Each row comes from the steps of one walk. Every step used is in the known rows, and no mark comes twice. Write the walk behind each row, first mark first.
(in the rows, 128 means zero)
Known rows
dedin-delafo: [106  90 178 157  95 195 142 146 118 153 146 151  90 161 170  96  89 116
 126  96 122  96  98 142 127 112 149 117 139 142 106 127 100 148 120 120
  76 110 101 119 131  82  93 125]
kimetab-dedin: [137  96 169 143  89 149 165 167 117 172 131 129  72 133 129 119  88  90
 122  70  98  95 139  78 102 102 144  86 122 149  87  88  98 157 115  85
 120 133 127  99 115  82  95 121]
kapa-rava-sogot-kimetab-dedin-delafo-fekat: [ 85  71 185 155 103 177 135 149 125 144 142 134  70 124 189 100  77 129
 118 109  99  70 161  75 115 111 109 116 164 152  96 130 100 129 114 161
  98  89  67  86 117  83 119 125]
sogot-rava-kapa-kimetab-dedin-delafo-fekat: [ 65  83 166 153 106 149 146 152 122 133 132 134  76 131 181 100  89 136
 119  93 102  76 165  99 133  97 100 110 143 145  99 129 107 133 114 119
 113  94  74  80 104  69 116 122]
rava-naze-kimetab: [101  79 175 167 118  95 154 138 181 159 134 133  99  99 167 115  69  99
 110 151 141 103 124 119 137 105 139  86 124 142  96  80 135 106  69 114
 162 110 109 107 114  84 108 156]
kapa-kimetab-dedin-delafo-fekat: [ 72  78 183 147  97 159 146 149 135 146 131 134  77 135 171 102  89 119
 121 104 110  63 159  83 111 105 109 116 142 152  94 116 112 109 103 126
 109  89  80  75 110  69 126 130]
delafo-dedin: [139  82 164 140 115 151 130 151 138 154 128 145  93 155 150 130 101 107
 120 103  83  58 156  75 126 106 111 105 102 139  87  68 121 123  90 126
 103 122  95 149 111  94  96 134]
fekat-delafo-dedin-kimetab: [165  95 167 150 106 217 161 130  98 170 158 179  97 142 167 135 110 109
 126 127 121  92 102  96 127 110  84 133 101 130 104 108  76 135 104 101
 112 124 104 148 109  87 119 156]
rava-sogot-kimetab-pamo: [117  90 179 163 118 176 118 121 138 177 125 164  79 111 188 115 112 129
 121 130 139 143 172 129 140 109 110  98 176 137  93 174 135 116 136 103
 126 103  79 127 118 103  89 125]
naze-kimetab-kapa-rava: [ 73 104 165 183 135 125 113 155  65 155 143 124  92 111 170 112  92 110
 107  66 137 117  95 134 137  75 167  95 146 143  79  76 126 113  60 175
 151 122  76 113 108 110 128 102]
lavob-kimetab-pamo: [ 88 100 163 160 122 140 122 112 137 171 104 148  80 102 184 113 108 124
 119 134 151 142 169 146 145  99 113 100 139 132  76 142 160 114  91 102
 111 118 103  98  91  99 109 140]
delafo-fekat: [ 74  88 173 158  99 152 121 136 161 132 125 125  87  94 170 118  97 131
 112 101 114  69 174  72 107 100 129 103 121 153  90 110 147 101  90 164
 116  88  80  80  90  81 141 132]
lavob-rava-sogot-kimetab: [145  92 149 181  91 148 148 121 177 161 148 173  94 109 158 131 112 152
 103 123 114  95 119 122 134 119  72 104 175 136 112 159 120 128 147 155
 119  98  71 124 110 110 110 116]
naze-kimetab: [ 90  99 177 159 107 109 141 146 168 180 132 139  92 102 151 117  88 100
 110 128 135  96  98 118 128 106 119  92 110 135  94  90 126 117 102 135
 131 112  93 111 119  86 135 138]
kimetab-kapa-rava: [ 88 107 159 183 129 151 112 154  53 143 146 124  92 123 169 114  99 118
 110  42 128 116 108 134 131  75 185  96 150 147  79  78 133 117  61 161
 142 122  81 112 104 112 118  94]
lavob-rava-sogot-kimetab-dedin-delafo-fekat: [ 79  68 178 157  93 149 144 142 134 136 135 143  79 118 177 105  77 135
 116 114 101  66 157  76 126 110  85 115 160 152 102 145  91 133 122 168
  92  88  75  86 108  88 123 128]
kimetab-sogot-rava-kapa: [ 97 110 134 175 126 120 143 165 103 120 130 147 105 106 172 106 120 155
 101  48 110 121 165 157 166  86 129  85 129 133 115 135 145 209 110 111
 125 108 111 158 101  81  85 101]
kapa-rava: [113 113 170 158 119 176 110 155 110 151 143 141  86 120 174 120  85 116
 113  55 119 105 132 113 121  93 177  94 131 150  75  75 129 124  92 169
 110 109  80 112 104 102 119  98]
fekat-delafo: [145 108 177 177 113 205 156 146  78 163 139 164 109 137 168 123  98  99
 112  98 129 103  73 108 105 112 155 133 121 139  92  98 145 145 115  88
  78 110 115 121 124  81 111 112]
sogot-kimetab-pamo: [ 99  99 177 168 117 175 125 115 121 179 123 160  77 125 190 114 114 129
 118 125 152 141 165 134 144  94 111  96 161 133  90 169 149 104 123  90
 136 122  78 113 102 100  90 125]
delafo-dedin-kimetab: [151  94 160 141  98 197 151 129 136 167 154 168  87 134 159 135 113 117
 127 121 118  89 130 100 131 107  83 113  99 133 104 108  71 129  99 117
 130 125 100 145 102  91 119 162]
fekat-delafo-dedin: [158  84 172 152 128 179 143 151  87 158 131 161 103 166 163 132  95  95
 118 112  89  60 118  71 120 111 114 132 102 135  86  65 128 133  98 100
  77 119 101 154 123  91  93 128]
fekat-delafo-dedin-kimetab-naze: [144  80 155 165  80 169 153 130  59 184 158 143  86 136 151 137 103  90
 120 132 136 112 132  81 104 114 151  92 133 144 103 108 123 104  40  49
 142 113 121 124 102  98  93 164]
sogot-kimetab: [132 105 156 185  90 179 155 119 154 178 152 156  83 140 163 126 123 144
 104 122 129  93 113 128 123 104  93 100 157 130 106 148 149 111 124 103
 143 124  70 108 104  90 103 124]
kimetab-sogot-rava-naze: [111  94 134 173 119 123 151 142 158 103 136 133 112 114 167 114  72 135
 120 105 114 114 196 133 147  84 145  83 138 152 110 111 144 144  68 138
 154 105 126 111 103  99  70 136]
rava-naze: [136  75 163 170 111 144 154 132 166 126 137 130 103 117 175 120  74 114
 116 116 126 106 165 120 126 104 182  86 139 154  97  85 148 110  56  87
 156 107 130 106 104  85  74 147]
lavob-rava: [ 95 107 150 162  92  93 134 128 132 127 120 171 110 100 141 132  84 133
 105  73 127  97 115 115 146  88 112  93 116 147  96 117 108 137 117 194
  90 106 102 112  76 116 131 106]
dedin-delafo-fekat: [ 63  78 182 156  97 174 126 138 139 131 132 134  84 122 185 100  85 132
 119 108 115  67 153  92 117 106 127 117 135 151  99 128 125 116 100 161
  91  87  77  85 108  76 128 134]
rava-sogot-kimetab: [157  92 157 179  94 182 149 129 185 173 155 159  86 121 163 125 122 145
 108 129 111  94 124 121 117 128  94 105 179 135 110 152 133 124 143 121
 129  99  74 127 126  96 101 124]
fekat-delafo-dedin-kimetab-sogot-rava: [109 129 125 159 114 165 142 152 107 133 142 165 112 128 151 118 103 141
 127  88 102 106 156 125 149  80  71 113 107 134 117 141 102 182 124 176
 106 114 101 142 110 106 110 122]

Which walk is each row?
[101  81 188 146  97 158 166 163 105 176 141 141  76 159 157  94  71  91
 127 107 115  96  92 120 127 112 125 107 138 140 103 114  70 162 124  99
  92 124 109 109 142  79  92 132] => naze-kimetab-dedin-delafo
[114 108 152 164 120  86 162 142 146 153 129 183 107 119 158 128 140 136
  97  71 144 104 125 165 145  98 103  96 142 134  94 101 146 112 105  64
 153  87  90 126  86  73 122  99] => lavob-rava-kapa-kimetab
[119  76 158 197 132 142 146 130 101 125 152 124  99 123 193 116  77 127
 108 100 137 117 146 135 142  82 183  89 175 151  92  86 151  96  33 111
 186 119 100 104  99 104  77 130] => sogot-kimetab-kapa-rava-naze
[160  89 167 157  96 166 166 161 128 183 150 142  64 131 147 122  95 111
 115  89  93  94 143  83 108 113 109  91 169 144  93 115  93 152 134 100
 130 124  96 109 124  93  91 113] => kapa-rava-sogot-kimetab-dedin
[ 84 133 110 171 109 119 135 146 153 128 125 143 105 111 143 113 106 157
 115  90 105 106 170 151 149  80  72  97 118 134 108 141 145 175 110 189
 107 112 101 109  98 107 115 118] => lavob-kimetab-sogot-rava
[114  92 176 143  98 112 170 170 132 190 129 126  72 119 130 116  79  79
 118 101 111  95 117  82 113 103 118  83 117 142  88  82  92 150 111  93
 133 135 116  98 122  81 112 131] => naze-kimetab-dedin
[117 108 167 160 128  92 168 175 128 154 133 173 123 115 147 105 151 125
  96  69 144  96 174 156 120  98 105 102 144 145 107 109 175 152  73 105
 144  76 121 173 116  66 110 109] => rava-kapa-kimetab-sogot
[140  78 148 185  70 145 143 130 118 186 156 129  78 121 149 130 111 115
 108 133 128 114 146 100  97 127 155  73 188 148 108 139 164  96  66  64
 151  96  99 110 114 102  79 143] => rava-sogot-kimetab-naze
[115  92 148 190 117 168 156 133  36 157 153 145 106 138 156 122 129 112
 119  96 135 111  79 132 137  82 119 125 132 131 108 111  99 123  66 102
 157 136 105 141 109 100 114 140] => fekat-delafo-dedin-kimetab-kapa
[135  88 164 167 123 159 109 164 124 140 146 137  96  92 165 116 101 117
 118  65 100 113 132 118 117 116 175 102 170 155  89  94 109 141 103 179
 112  82  92 141 135 110 111 101] => kimetab-kapa-rava-sogot
[ 88  78 168 169 116  61 154 130 171 147 129 147 106  88 162 122  57 108
 104 146 145 102 115 121 154  97 116  84 125 143  98  87 122 108  72 150
 151 109 108 104  99  98 118 147] => lavob-rava-naze-kimetab
[141 105 164 139  96 132 178 166 137 185 133 144  76 145 124 125 112  89
 122  74 111  92 141 101  99 103 115  90 132 145  82  80 108 120 117  50
 147 118 112  92 114  71 107 114] => kapa-kimetab-dedin
[ 88 140 119 160 113 120 137 157 152 132 132 156 110 127 138 115 117 145
 121  69 109 104 170 150 139  77  82  94 124 140 108 132 139 152 123 169
 130  97  89 119 106  99 114 101] => kapa-kimetab-sogot-rava
[163  87 164 157  87 162 174 158 145 184 147 139  67 133 138 123 102 111
 115 101  92  92 139  86 106 119 102  91 163 141  99 123  96 153 139  81
 130 125 104 110 127  88  89 121] => rava-sogot-kimetab-dedin
[114  76 160 188 134 137 141 138  97 118 147 120 100 117 187 115  71 116
 112  87 132 120 152 132 139  83 204  89 162 156  88  70 145 102  27 118
 176 114 111 108 100 102  79 128] => kimetab-kapa-rava-naze
[132  89 137 171 127 147 162 139 126 110 143 152 116 126 175 119  72 130
 123 123 110 110 180 122 153  87 118 104 128 145 114 108 122 147  66 123
 147 111 125 131 106  98  70 147] => fekat-delafo-dedin-kimetab-sogot-rava-naze
[141 100 174 152 118 159 168 160  93 158 148 182 121 122 151 114 124 113
 112 104 130  88 156 109 119 101  79 125 114 143 115 117 115 173  77 154
 110 102 130 185 120  87 115 146] => fekat-delafo-dedin-kimetab-sogot
[126  87 168 167 127 139 112 165 131 150 147 136  98  87 165 115  95 112
 115  81 105 113 120 118 123 116 163 101 167 151  89  88 105 136 102 184
 120  84  89 140 138 111 117 107] => naze-kimetab-kapa-rava-sogot
[118  76 153 173 108  97 154 120 155 106 129 152 114 101 165 128  59 126
 109 110 132 107 154 119 150  92 152  85 138 156  99  94 130 116  62 138
 141 104 128 104  83 106  87 136] => lavob-rava-naze
[125  91 148 167  65 163 149 126  86 182 158 134  81 113 145 132 107  99
 120 117 151 130 136 102 100 111 170  75 140 148 107 125 128 102  42  59
 158 109 123 104  95  95 102 162] => dedin-kimetab-naze
[ 87  92 151 170 119  94 145 136 184 147 132 130  97 102 167 117  63 113
 116 146 128 111 130 127 154  94 121  82 121 138 101  95 125 115  87 130
 162 116  99  95 110  93 105 149] => sogot-rava-naze-kimetab
[ 60  73 191 150  98 147 143 150 132 148 129 127  75 122 176  98  72 114
 120 116 110  66 149  77 118 105 111 111 135 150  96 118 101 126 103 149
 101  98  82  78 113  76 128 139] => naze-kimetab-dedin-delafo-fekat
[104 103 156 174 129 168 119 146  47 149 155 138  91 128 173 121 105 119
 116  61 127 112 112 125 140  75 151 107 140 142  86  83 100 117  61 161
 151 127  77 129 100 113 121 114] => delafo-dedin-kimetab-kapa-rava
[112 104 163 180 136 183 128 146  22 151 157 146  95 133 179 121 102 113
 115  64 130 114  94 123 137  77 151 119 142 140  84  84 103 122  62 151
 139 127  82 133 106 111 121 111] => fekat-delafo-dedin-kimetab-kapa-rava
[118  95 147 167  80 114 147 138 115 186 143 132  87 134 135 132 121  93
 114 108 147 112 147 115  90 111 171  72 156 151  90  96 177  63  41  33
 171  89 108  94 101  84 102 134] => kapa-kimetab-naze
[113  87 132 183  77 108 146 120 115 179 132 112  80 112 141 130 105 110
 106 138 142 114 142 119 102 115 158  74 150 143  91 107 187  95  20  61
 139 111 123  81  87  99 104 157] => lavob-kimetab-naze
[154  96 161 179 106 186 136 135 164 171 159 160  82 119 175 125 114 146
 106 114 111  98 126 121 121 122 103 105 185 137 101 140 129 121 133 141
 127  99  61 127 122 102 104 112] => kapa-rava-sogot-kimetab
[120  87 145 189  70 145 149 123  97 189 153 125  77 136 148 130 112 115
 105 129 141 114 137 105 100 110 156  70 172 143 105 137 176  87  51  52
 163 113  97  96  98  99  84 143] => sogot-kimetab-naze
[131  78 142 186  71 121 144 123 113 177 150 138  85 114 144 134 105 120
 104 129 132 114 140  99 109 121 140  73 187 148 108 145 156  97  69  88
 145  95  98 108 104 113  88 136] => lavob-rava-sogot-kimetab-naze
[ 98  88 181 166 125  73 161 166 148 150 133 149 123  93 150 100  95 105
 101 122 143  97 168 126 126  98 115  92 132 151 110 100 158 153  50 161
 145  92 134 156 126  85 108 144] => rava-naze-kimetab-sogot
[137  80 150 185  80 150 134 132 103 184 160 129  77 120 157 130 105 115
 107 124 128 116 147  97  99 122 163  72 192 149 100 131 162  96  61  79
 154  96  91 109 111 108  85 134] => kapa-rava-sogot-kimetab-naze
[107  70 187 149 103 154 173 159 111 168 142 138  78 157 165  93  61  91
 127 119 116  99 105 119 131 112 134 104 145 143 104 107  75 156 107  87
 107 125 117 109 139  79  81 141] => rava-naze-kimetab-dedin-delafo
[ 88 108 138 175 130 101 144 166 112 128 128 146 105 101 172 105 115 149
 100  62 117 121 154 160 171  87 118  84 128 128 115 131 142 206 109 115
 130 108 107 157 103  82  91 106] => naze-kimetab-sogot-rava-kapa
[ 97 110 157 180 123 173 122 143  51 149 158 137  91 116 173 117 106 121
 114  54 141 126 101 140 135  75 166 103 147 143  87  94 107 119  65 160
 154 124  81 116  99 110 128 110] => dedin-kimetab-kapa-rava
[ 77  83 194 154 143 120 115 131 125 166 115 145  86  96 200 107  69  97
 122 135 158 151 172 127 156  91 149  86 143 143  76 114 136  99  78 114
 148 111  96 112 108 101  94 140] => kapa-rava-naze-kimetab-pamo
[113  88 161 150 105 102 174 162 141 166 129 120  76 118 141 117  58  90
 122 112 104 105 142  89 131  95 122  77 124 143  93  82  91 147  99  90
 154 136 122  88 117  88  92 139] => sogot-rava-naze-kimetab-dedin
[ 86 133 121 163 107 134 127 158 138 125 130 146 109 116 141 112 101 146
 122  65  99 107 171 135 143  77 102  91 116 141 112 137 131 178 123 193
 109 108 101 124 107 105 105 107] => kimetab-sogot-rava
[109  89 143 175  90  80 153 138  89 171 139 143  95 121 144 132 125 109
 101  94 152 119 147 130 117 108 161  67 162 147  96 103 174  87  40  25
 169  87 111 109  87  85  95 124] => lavob-rava-kapa-kimetab-naze
